Each row was made from one path, in order. Every step used is in the known rows, and no mark comes twice. Write each row's path.
In the rows, zero is written as 128.
Known rows
L-G: [ 95 136 101 118 137 109 176 157 121 179 110 123  98 116 138 139  93 130
 131 132  84  85]
E-U: [ 90 161 130 107 109 119 158 153 114 162  81  45 113 114 158 160  99 126
 146  77  68  81]
U-R-A-E-L-X: [112 140 139 157 157 153 110 152 165 131 146 139 136 146 122 111 121 121
  67  99 137 214]
A-R-U: [119 128 132  88 132 116  97 168  81 125  72 117  93 125 152 161 103 120
 114 156 173 122]
E-A-R: [130 135 122 119 135 124 110 161  94 116 107  63 171 135 150 167  68 123
 119 111 125 168]
L-G-S-E-A-R: [182  91  91 112 109 139 140 102 145 118 151 162 187 100 134 154  72 126
 125 126 119 197]
U-E-L-G: [104 136 151 162 138 130 172 121 127 112 135 136 107 132 123 120 140 120
 163 122  77  88]
A-R-U-E-S-G-L-X: [164 100 152 143 152 132 110  96 134 136 171 148 200 133  96 123 158 146
 109 195 252 175]
U-E-L: [ 98 152 163 162 134 137 131 116 124  92 117 103 107 144 130 120 162 115
 163 118  94  98]
L-E: [ 87 148 134 112 138 134 149 148 143 145 130  84 113 139 106 143 100 118
 132 107 127  82]
L-G-S-E-A-R-U: [181  84 103  98 112 125 128 109 129 106 147 194 156 104 139 147  85 123
 112 148 157 199]
R-U-E: [ 69 163 140 138 141 124 132 146 127 119 106 120  79 145 126 116 164  93
 133 141 143  82]
E-S: [116 124 116 131 126 107 119 116 109 120 116 100 107 140 145 127 130 136
 131 136 113 120]
A-R-U-E-S-G-L: [177  95 149 133 130 131  94  97 106 105 147 159 159 128 108 117 179 143
 143 194 224 123]
A-E-S-G-L: [175 102 102 135 119  98 113  88 122 153 145 129 172 118  87 113 172 155
 146 163 153 144]
G-L-E: [110 127 128 124 152 137 136 133 146 151 151  99 139 112 110 140 142 136
 148 129 156  96]
S-E-L-G: [154 109 132 115 124 133 179  97 134 131 120 154  87  98 146 133  88 136
 141 116  79 123]
L-G-S: [111 117  76 125 116  99 148 125 135 170 132 167 120 118 131 131 135 138
 144 154  92 101]
R-U: [ 89 146 123 105 132 102 122 158 100 147  85 119  68 132 149 132 129 120
 119 148 138  99]
R-U-E-S: [ 97 136 145 150 133 118 116 112 123  79 132 131  88 156 124 103 179 104
 135 150 153 112]
G-L: [112 132 103 132 145 119 124 135 117 165 109 103 123 104 146 135 158 140
 147 148 132 108]
R-A: [ 85 163 141 123 149 134 126 180 119 144  97 129  87 140 153 116 123 125
  80 100 110 105]
S-G-L-E-A-R-U: [179 100 155  99 138 134 112 141 115 136 170 124 195 128  99 148 100 149
 119 150 219 148]
E-U-R-A: [ 86 167 138 121 122 167 136 184 148 154 105  93  94 125 178 126 102 120
 103  60  83  97]

Write each row's path
[144 100 106 151 120 137 104 127 155 111 164 228 122 128 121  95 159 131
 115 126 100 166]
U-R-A-E-L-G-S
[140  96 109 134 108  99 135 104 116 132 139 176 117 120 137 129 148 154
 158 155  80 115]
E-L-G-S
[147 125  92 131 108 129 126  87 161 120 146 133 158 120 140 124 123 118
 129 114 104 179]
G-S-E-A
[136 141 158 116 126 186 152 155 186 185 174 120 150 115 122 118 116 154
 115  79 143  71]
S-G-L-E-U-R-A
[161 127 124 105 128 152 128 124 125 108 110  82 165 112 153 163  51 113
 113  97 132 191]
S-E-A-R
[ 83 172 137 169 142 132 144 143 140 110 138  71 154 153 125 120 133  99
 140  95  99 133]
U-E-A
[163 107 118 123  99 132 115  59 143 102 121 165 110 110 144 124 151 137
 151 138 104 144]
G-S-E-L
[ 81 164 148 156 143 121 130 149 124 100 135 101 123 158 127 112 148  90
 126 116 135 135]
R-U-E-A
[168 103 111 132 124 105 122  92 117 164 145 130 151 120 128 112 163 175
 145 173 150 109]
E-S-G-L
[147  89 148 135 118 124 108 106 108  71 141 208 126 128 121 135 164 125
 157 175 155 131]
A-R-U-E-L-G-S
[151 110 139 124 154 149 110 144 127 110 163  79 212 118 116 166  97 134
 137 112 178 173]
G-L-E-A-R
[141 118  98 100  84 131 189  91 165 165 127 139 128  80 141 148  98 130
 152  94  61 108]
L-G-S-E-U
[152 118 160 122 119 130 106 112 104  96 129 139 134 155 105 123 138 129
 125 171 193 107]
A-R-U-E-S-G
[122 129 113 147 134 144  90 143 148  99 141 147 111 149 125  95 143 113
  88 106 134 172]
U-R-A-E-S
[ 90 157 107 116 107 146 144 153 148 166  98  51 103 116 170 149  93 121
 149  84  76  84]
E-U-R
[137 126 132 114 135 134 153 124 151 190 160 112 152 121  89 128 132 157
 144 146 164  68]
S-G-L-E
[147 128 115 138 119 142 103 134 151 136 153 159 126 156 107  83 131 136
  82 122 137 143]
U-R-A-E-S-G
[148 131 139 125 125 114 116 132 121 132 133 156 133 155  92  94 136 141
  77 113 130 142]
R-A-E-S-G
[110 154 144 153 143 148 121 150 120  88 126  61 183 146 128 150 103  98
 134 104 129 157]
U-E-A-R
[123 131 131 133 123 103 114 123 103 109  95  99 113 128 115 139 137 123
 146 116  93 147]
A-E-L
[150 122 108 122 106  95 127 102 119 144 129 111 143 144  85 115 129 140
 128 141 124 128]
A-E-S-G
[142 104 127 139 121 108 119 127 124 107 146 224 129 128 109 107 163 137
 110 118  91 164]
R-A-E-L-G-S
[132 146 114 124 129 137 153 115 145 127 123  87 136 120 147 132  81 111
 118  89  96 165]
S-E-A
[123 140 160 136 140 124 105 150 107  96 104 142 104 139 123 115 144 123
  96  90 102 161]
R-A-E-L
[124 134 150 139 119 115 130 102 127 119 143 146 108 163 106  92 170 126
 129 165 161  83]
R-U-E-S-G
[137 132 109 120 129 115 139 126 121 202 118 116 136 109 129 123 148 163
 141 166 137  80]
S-G-L
[134 110 171 130 139 133 133 139  93  80 118 166 105 128 127 144 124 118
 143 152 150 116]
A-R-U-E-L-G
[122 116 130 128 131 107 162 134 101 142 117 134  97 119 143 137 108 148
 146 131  72 102]
E-L-G
[ 94 157 109 135 142 153 106 178 154 136 117 137  97 137 129 107 128 101
  84  97 123 146]
U-R-A-E
[133 127  89 113 104 133 128  83 160 140 118 151 112 107 136 127 137 121
 135 139 115 130]
G-S-E
[126 125 182 132 134 141  93 133  89  60  98 130 105 139 134 142 146 110
 143 147 166 124]
A-R-U-E-L
